What can hang from each mark:
koruk: dodefa nifi vuni
vuni: gege koruk
dodefa: gege
zutu: dodefa
nifi: gosi keba koruk
gege: dodefa
keba: nifi

Known rows, with every way that one mark hangs from another:
vuni{gege}: -10, 13, -4, 0, -2, 12, 2, 0, 6, 1, 0, 9, 1, 0, 11, 2, -6, -1, 8, -6, 14, 0, 12, -9, -4, 3, -1, -2, 16, 2, 3, -6, 3, 2, -1, 7, -5, 7, 0, 3, -4, 4, -1, -4, 9, 4, -8, -5, -6
vuni{gege koruk}: -12, -2, -36, 1, 0, 11, -1, 7, 10, -1, 2, 0, 3, 3, 8, -2, 3, 2, 6, -8, 18, -11, 13, -9, -10, -11, 9, 4, 7, 3, 14, -20, 3, 16, -6, 1, -1, 2, 0, 6, 10, -3, 2, -9, 8, 1, -1, -4, -3
koruk{dodefa}: -1, 3, -5, 0, 1, -3, 10, -18, -1, -3, -1, 1, -1, -8, 11, 2, -18, -15, 0, -5, 6, 9, 10, -17, 6, 3, -4, -9, 12, -1, 0, 1, 2, 0, -10, 15, -13, 12, -9, 2, -18, 3, -3, -1, 5, 2, -4, -4, -8
vuni{koruk{dodefa{gege} nifi{gosi}}}: 13, -32, -33, -14, 15, 3, -7, 4, -14, 6, -2, 6, 3, 22, 11, 1, 12, -6, 6, -2, 22, -1, -11, -29, 4, -9, 3, 26, -7, 7, 3, 0, 2, 16, -7, 2, -2, -11, -7, -11, -4, -3, 4, -1, -13, -1, 5, 0, 8
vuni{gege{dodefa}}: -11, -7, -23, -7, -19, 4, 8, 6, -1, -2, -6, 11, 3, 0, 9, -7, 6, -5, 8, -17, 24, -5, 11, -21, -7, -6, 3, -18, 15, 6, 14, -16, 5, 3, -10, 3, -3, -4, 3, 1, -31, 4, -1, -10, 1, 0, -12, -6, -10
dodefa{gege}: 3, -3, -6, -8, 13, 8, -1, -8, -2, 3, 9, 9, -2, 1, 26, 5, 4, -11, 3, -1, 30, 9, 1, -19, 7, 4, -4, 10, 0, 3, -9, 14, 4, 0, -1, 11, -15, 14, -6, -5, -8, 15, 3, -4, 2, 5, -2, -8, 2
nifi{gosi}: 9, 19, 36, 1, 13, 0, -1, -12, -2, 3, 8, -1, -1, 8, 13, 8, -9, -12, -8, 14, -3, 1, -6, -10, 4, 8, 8, -3, 0, 7, -9, 10, -2, -9, 8, 3, -13, 8, -2, -10, -2, 1, 0, -1, -2, 6, 0, -6, 4
nifi{gosi keba koruk}: 13, 23, 91, 7, -8, 1, -9, 1, -9, 4, 2, -9, -5, -6, -13, 9, -12, -12, -13, 15, -26, -4, -6, 16, 12, 15, 0, -23, -10, 1, -15, 9, -7, -24, 12, -4, -8, 10, -4, -6, 2, 7, -1, 9, -1, 3, -1, 3, 2
vuni{koruk{dodefa{gege} nifi}}: 4, -31, -44, -10, 18, 9, -7, 5, -3, 3, 1, 5, 3, 4, 14, -1, 3, -3, 9, -7, 30, 9, -3, -16, 5, -12, -3, 30, -3, 0, 9, -5, 3, 18, -11, 8, -5, -2, -6, -3, -4, 1, 4, -2, -5, -2, 5, 3, 0
nifi{gosi keba}: 10, 17, 33, 0, -2, -3, -8, -3, -14, 3, 5, -8, -5, -3, 4, 8, -1, -9, -16, 14, -19, -5, -16, 1, 8, 19, -2, -9, -6, 13, -24, 11, -3, -13, 7, -6, -14, -8, -9, -11, -4, 7, 0, 5, -1, -1, 0, -13, 6
koruk{vuni}: -10, 14, -14, 8, 20, -5, 9, -14, 16, -4, 15, -1, -1, -10, 13, 2, -13, 2, -6, 3, 10, 9, 4, 15, -4, 2, -1, 4, 0, -2, -3, 6, -2, 5, 7, 5, -4, 16, 1, 5, 13, 1, 1, -3, 7, 4, 3, -4, -1
nifi{keba}: 1, 17, 24, 5, -2, -1, -6, -2, -2, 0, 11, -11, -6, -18, 8, 7, -11, -5, -11, 11, -8, 5, -5, 15, 9, 18, -9, -11, 0, 8, -15, 5, -2, -13, 4, 0, -18, 1, -11, -3, -3, 13, 0, 6, 5, 0, 1, -10, -4
koruk{dodefa nifi{keba} vuni{gege}}: -12, -3, -60, -1, -11, -3, -1, 9, -1, -4, -5, -3, 1, -12, -13, -4, -5, 15, 5, -14, -8, 1, -2, 14, -2, 1, -10, 5, 10, -2, -1, -2, 3, 8, -7, -6, 7, -14, -1, 8, 3, -1, 1, 4, 5, -6, -3, -3, -6
koruk{dodefa nifi vuni{gege}}: -13, -5, -50, 0, 6, 2, 6, 4, 10, -4, -3, 7, 3, -1, -3, -6, -9, 13, 12, -12, 8, 7, 6, 4, -6, -10, -3, 12, 16, -7, 11, -2, 4, 9, -5, 3, 12, -4, 5, 9, 4, -4, 0, 0, 5, 0, -4, 3, -4
zutu{dodefa}: -6, 6, 6, -5, 16, 11, -1, -11, 9, 2, 15, -1, -2, -7, 38, 7, -8, -12, -3, 14, 23, 13, 6, -11, 10, 4, 5, 22, 17, -2, -3, 11, 7, -23, -1, 11, -10, 17, -12, -7, -10, 11, -2, -5, -4, 10, 2, -12, -1
vuni{koruk{nifi}}: 1, 1, 20, 3, 33, 14, -14, 11, 16, 3, 15, -7, 2, -1, 14, 4, -22, 9, -3, 25, 4, 13, -5, 22, 2, -3, 2, 21, 0, 4, 15, -9, -4, -5, 8, 3, -7, 14, -4, -8, 20, 2, 3, 6, 3, 2, 10, 9, -1
vuni{gege{dodefa} koruk}: -12, -21, -55, -8, -17, 4, 4, 9, 1, -1, -6, 7, 6, 2, 7, -8, 14, 1, 7, -17, 31, -15, 13, -19, -11, -18, 8, -9, 5, 5, 23, -35, 4, 21, -16, -3, 1, -14, 1, 4, -17, -3, 2, -13, 1, -4, -8, -5, -9
keba{nifi{gosi koruk}}: 20, 22, 97, 1, -3, -3, -3, -4, 2, 6, -4, -4, -4, 8, -3, 7, 11, -6, -6, 24, -28, -2, -4, -1, 1, 15, 6, -10, -15, 0, -14, 17, -5, -18, 13, 0, -2, 10, 9, -10, 7, 2, -2, 1, -2, 1, 3, 7, 13
nifi{gosi keba koruk{dodefa vuni}}: 2, 3, 25, 7, -15, -17, 7, -17, -13, -4, -7, -6, -2, -4, -23, 0, -4, -8, -12, -11, -23, -7, -1, 11, 8, 4, -6, -20, -14, -5, -12, 8, -5, -5, 1, -5, 5, 0, -2, 7, 1, -7, -4, 3, -3, -3, -1, 1, 2
nifi{gosi keba koruk{dodefa}}: 12, 8, 64, 5, -20, -7, 1, -10, -21, 1, -9, -6, -4, -1, -15, 2, -8, -19, -9, -6, -23, -3, 0, -2, 14, 9, -6, -24, -6, -1, -13, 4, -4, -17, -2, 2, -5, 0, -7, 0, -13, 3, -3, 6, -3, -1, -5, 2, -4
vuni{gege koruk{nifi}}: -7, -2, -16, 0, 14, 21, -15, 19, 17, 3, 4, -1, 5, 6, 5, -2, -5, 14, 6, 4, 15, 2, 1, 9, -7, -9, 7, 15, 9, 0, 19, -17, 1, 6, 1, 0, 3, 1, 1, -2, 17, 1, 3, 0, 4, 2, 4, 9, -3
keba{nifi{gosi koruk{dodefa vuni}}}: 8, 7, 26, 5, -13, -22, 14, -15, -1, -1, -11, -3, -2, 4, -17, -2, 13, -3, -3, 0, -29, -6, 1, -6, -7, 4, 3, -11, -16, -7, -9, 15, -3, 3, 0, -3, 12, 0, 13, 4, 4, -11, -4, -4, -5, -4, 2, 5, 14

Rows:
1, 14, 21, 3, -15, -6, 6, 1, 9, 1, -12, 2, 0, 14, -17, -1, 34, 9, 5, -1, -20, -15, 4, -1, -18, 1, 8, -7, -11, -5, -8, 9, 0, 1, 9, -11, 18, -4, 21, 4, 22, -10, -1, -6, 1, -1, 0, 4, 13	keba{nifi{gosi koruk{vuni{gege}}}}
0, -20, -48, -6, 22, -3, 4, -5, 2, -2, 7, 10, 1, 1, 14, 0, 1, 5, 10, -5, 26, 14, -3, -8, 1, -6, -9, 25, 4, -4, 0, 13, 4, 12, -1, 7, 2, 3, -1, 3, -2, 2, 2, 0, -3, 1, 5, 1, 0	koruk{dodefa{gege} nifi vuni}
11, 20, 56, 8, 1, -13, 6, -8, 9, 2, 2, -5, -3, 6, -11, 5, 17, 4, -7, 16, -24, -5, -4, 10, -9, 7, 4, -5, -21, -6, -13, 17, -5, -7, 14, -7, 10, 10, 17, -1, 23, -4, -2, -1, -3, -1, 7, 7, 17	keba{nifi{gosi koruk{vuni}}}
-14, -11, -53, -4, 1, 6, 4, 17, 14, -2, 3, 8, 4, -2, 4, -7, 5, 20, 8, 1, 19, 6, 2, 9, -10, -10, 2, 2, 14, 1, 19, -10, 3, 3, 1, -7, 10, -5, 11, 3, -4, -1, 2, -4, -1, -1, -4, 2, -8	koruk{nifi vuni{gege{dodefa}}}
-8, -2, -21, 6, 21, -4, 4, -9, 11, -4, 11, 0, 1, -9, 3, -1, -24, 7, 0, 5, 1, 19, 0, 13, 0, -3, -5, 12, 9, -7, 2, 7, 0, 1, 0, 7, 2, 11, 1, 4, 5, -3, 1, 4, 3, 1, 5, 6, -5	koruk{dodefa nifi vuni}
13, -10, -5, -3, -1, -5, -15, 10, -16, 2, 0, -10, 0, 2, -8, 2, -1, -1, -12, 15, -21, -4, -18, 5, 8, 2, 3, 9, -8, 12, -3, -8, -3, 4, -4, -8, -3, -19, -11, -10, 1, -5, 2, 9, -7, -6, 8, -1, 4	vuni{koruk{dodefa nifi{gosi keba}}}
-8, -5, -8, -1, -29, -6, 14, 8, 8, -3, -11, 7, 1, -6, -15, -10, 30, 14, 7, -9, 2, -11, 14, -3, -15, -6, 7, -20, -5, -10, 9, -10, 3, 5, -3, -9, 16, -3, 22, 11, 1, -3, -2, -11, 2, -7, -5, 5, 3	keba{nifi{koruk{vuni{gege{dodefa}}}}}
6, 18, 52, 10, -3, -12, -1, -7, -3, 0, 6, -8, -4, -5, -15, 4, -3, -2, -13, 7, -24, -6, -7, 28, 7, 6, 1, -17, -16, -4, -14, 11, -7, -15, 15, -11, 3, 5, 2, 2, 17, -2, 0, 4, 0, 1, 4, 1, 4	nifi{gosi keba koruk{vuni}}
-1, 3, 25, 7, 2, -15, 13, -21, -3, -4, -6, 2, 0, 8, -12, -1, -13, -10, -4, -9, -9, -2, 10, -2, -1, -8, 4, -15, -6, -11, -1, 8, -3, 0, 2, 4, 9, 12, 5, 8, 2, -10, -4, -2, -3, 3, -2, 6, -2	nifi{gosi koruk{dodefa vuni}}
6, 1, -12, 1, 1, -11, -4, 0, -9, -3, 3, -7, -2, -4, -7, 3, -3, 7, -11, 11, -20, 3, -20, 14, 5, 7, -3, 8, -5, 7, -12, 12, -3, -2, 2, -9, 4, -18, -5, -4, 2, -3, 0, 10, -7, -3, 6, -5, 5	koruk{dodefa nifi{gosi keba} vuni}
0, -3, -16, -2, -1, 16, -22, 29, 5, 2, 4, -10, 1, -7, -4, 0, 5, 14, 1, 7, -7, -3, -8, 24, -1, -2, -2, 10, 4, 5, 6, -18, 0, 3, -1, -9, -1, -14, -5, -3, 16, 5, 4, 7, 6, -4, 3, 2, -2	vuni{gege koruk{nifi{keba}}}
13, 4, 32, -2, 12, 2, -3, -3, -6, 3, 2, 1, 1, 9, 6, 5, -16, -6, -3, 14, -9, 11, -9, -9, 6, 4, 3, 6, 7, 7, -2, 10, -1, -12, 0, 8, -5, 4, -5, -11, -10, 0, -2, 8, -8, 4, 2, 3, 2	koruk{dodefa nifi{gosi}}
9, -2, -7, -4, -5, 12, -23, 28, -5, 4, -3, -4, 2, 8, -8, 2, 14, 12, -3, 12, -12, -13, -16, 10, -1, -1, 9, 9, -4, 11, 1, -13, -2, 4, 4, -15, 3, -20, -3, -10, 16, -3, 3, 6, -2, -3, 3, -4, 5	vuni{gege koruk{nifi{gosi keba}}}
19, -15, -3, -11, 13, 7, -4, 0, -15, 6, -2, 11, 1, 19, 14, 5, 7, -10, 7, 2, 15, 8, -12, -32, 10, 2, -4, 18, 2, 5, -6, 19, 3, 0, -2, 7, -4, -2, -5, -13, -19, 4, 1, 2, -11, 4, -1, -2, 5	koruk{dodefa{gege} nifi{gosi}}
-3, 14, 5, 6, 18, 0, -11, 10, 11, -2, 20, -12, -3, -20, 0, 4, -16, 16, -12, 23, -13, 11, -15, 45, 7, 10, -10, 10, -2, 2, -9, 10, -4, -10, 14, -8, -4, 2, -3, -2, 21, 7, 3, 11, 5, 0, 10, -1, 1	koruk{nifi{keba} vuni}
18, 9, 68, 2, -18, -9, 9, -10, -10, 3, -14, -2, -3, 9, -15, 2, 6, -11, 1, 7, -29, -2, 3, -19, 3, 11, 1, -16, -11, -3, -11, 12, 0, -10, -2, 5, 0, 1, 7, -4, -8, -2, -6, 1, -3, -2, -2, 7, 11	keba{nifi{gosi koruk{dodefa}}}
-18, -6, -11, 0, -16, -3, 12, 4, 12, -4, -8, 12, 4, -1, -9, -11, 7, 4, 8, -19, 21, -8, 21, 4, -7, -16, 1, -17, 3, -10, 19, -16, 2, 5, -1, -3, 15, 5, 14, 14, -7, -5, -2, -9, 3, 2, -10, 7, -10	nifi{koruk{vuni{gege{dodefa}}}}
-23, -3, -73, 1, -8, -7, 18, -13, 3, -6, -5, 9, 2, -3, -2, -7, 2, 1, 11, -30, 14, -6, 18, -13, -14, -9, -3, -3, 12, -6, 4, -8, 5, 19, -13, 4, 9, -7, 4, 17, -6, -5, -2, -7, 6, 0, -7, -7, -6	koruk{dodefa vuni{gege}}
-12, -18, -58, -3, -12, 4, 6, -4, -1, -4, -13, 4, 5, 4, 0, -8, 7, -4, 12, -26, 20, -14, 18, -24, -11, -15, 7, 1, 9, -2, 18, -25, 6, 24, -21, 7, 3, -7, -3, 10, -8, -9, -1, -8, 7, -3, -5, -4, -8	vuni{gege koruk{dodefa}}
-15, 0, -20, 6, -27, -7, 9, -3, -5, -7, -14, 0, 0, -11, -25, -6, 0, 2, 7, -33, -10, -9, 16, 13, -2, -4, -7, -22, 1, -13, -3, -8, 1, 4, -8, -3, 11, -5, 2, 20, 0, -2, -3, 0, 8, -5, -6, 1, -8	nifi{keba koruk{dodefa vuni{gege}}}
20, -15, -3, -12, -5, 1, -12, 7, -27, 5, -3, 3, -2, 5, 6, 6, 12, -8, 0, 2, -2, 3, -22, -22, 15, 11, -7, 11, -6, 11, -18, 16, 2, -5, -2, -2, -9, -18, -12, -14, -18, 7, 2, 10, -10, -2, 0, -6, 6	koruk{dodefa{gege} nifi{gosi keba}}
-10, -21, -34, -8, -4, 14, -10, 25, 9, 0, 0, 4, 6, 5, 4, -8, 6, 11, 9, 1, 25, -3, 2, 0, -8, -18, 8, 9, 8, 5, 29, -30, 2, 12, -8, -5, 5, -7, 5, -3, -6, -2, 3, -6, -2, -2, -2, 5, -6	vuni{gege{dodefa} koruk{nifi}}
18, 16, 61, 0, 9, 5, -21, 11, -6, 5, 11, -12, -3, -2, 3, 12, -8, 3, -13, 31, -22, 6, -26, 20, 11, 20, -1, 3, -3, 13, -17, 14, -5, -23, 15, -9, -12, -7, -8, -19, 5, 9, 2, 13, -5, 2, 6, -1, 4	koruk{nifi{gosi keba}}
-22, -10, -60, -3, -11, -6, 16, -1, 7, -6, -2, 11, 4, -2, 6, -9, 17, 9, 5, -19, 25, -9, 9, -6, -13, -12, 3, -9, 9, 1, 13, -17, 5, 14, -8, -5, 9, -7, 7, 11, -14, -3, -1, -13, 1, -1, -9, -9, -8	koruk{vuni{gege{dodefa}}}
2, 9, 52, 5, -20, -3, 3, -8, -11, -2, -7, -7, -5, -15, -13, 1, -21, -16, -3, -10, -17, 3, 9, 10, 16, 9, -13, -23, -1, -7, -9, 0, -2, -17, -5, 8, -8, 10, -9, 7, -14, 6, -4, 8, 6, -1, -3, 4, -10	nifi{keba koruk{dodefa}}
10, -13, -1, -2, 14, 1, -9, 3, -2, 2, 0, -4, 3, 13, 0, 1, -8, -3, -2, 10, -3, 2, -9, -6, 2, -8, 7, 17, -4, 7, 9, -9, -3, 5, -4, 2, -1, -5, -5, -10, 0, -10, 1, 2, -10, -1, 6, 6, 1	vuni{koruk{dodefa nifi{gosi}}}
-1, 18, 43, 10, 3, -8, 7, -7, 18, -1, 6, -6, -4, -11, -9, 2, -1, 11, -3, 11, -15, 5, 6, 24, -7, 8, -3, -3, -11, -11, -6, 12, -4, -8, 11, 1, 5, 20, 15, 5, 27, 2, -2, -2, 7, -1, 9, 10, 8	keba{nifi{koruk{vuni}}}
-4, -15, -23, -1, 4, -7, 15, -18, 1, -3, -5, 11, -1, 0, -1, -4, 1, -8, 12, -25, 24, 4, 16, -13, 5, -11, -7, 2, -5, -17, 1, 9, 2, 11, -5, 10, 4, 18, 2, 14, -3, 0, -1, -7, 2, 3, -3, 5, -3	nifi{koruk{dodefa{gege} vuni}}
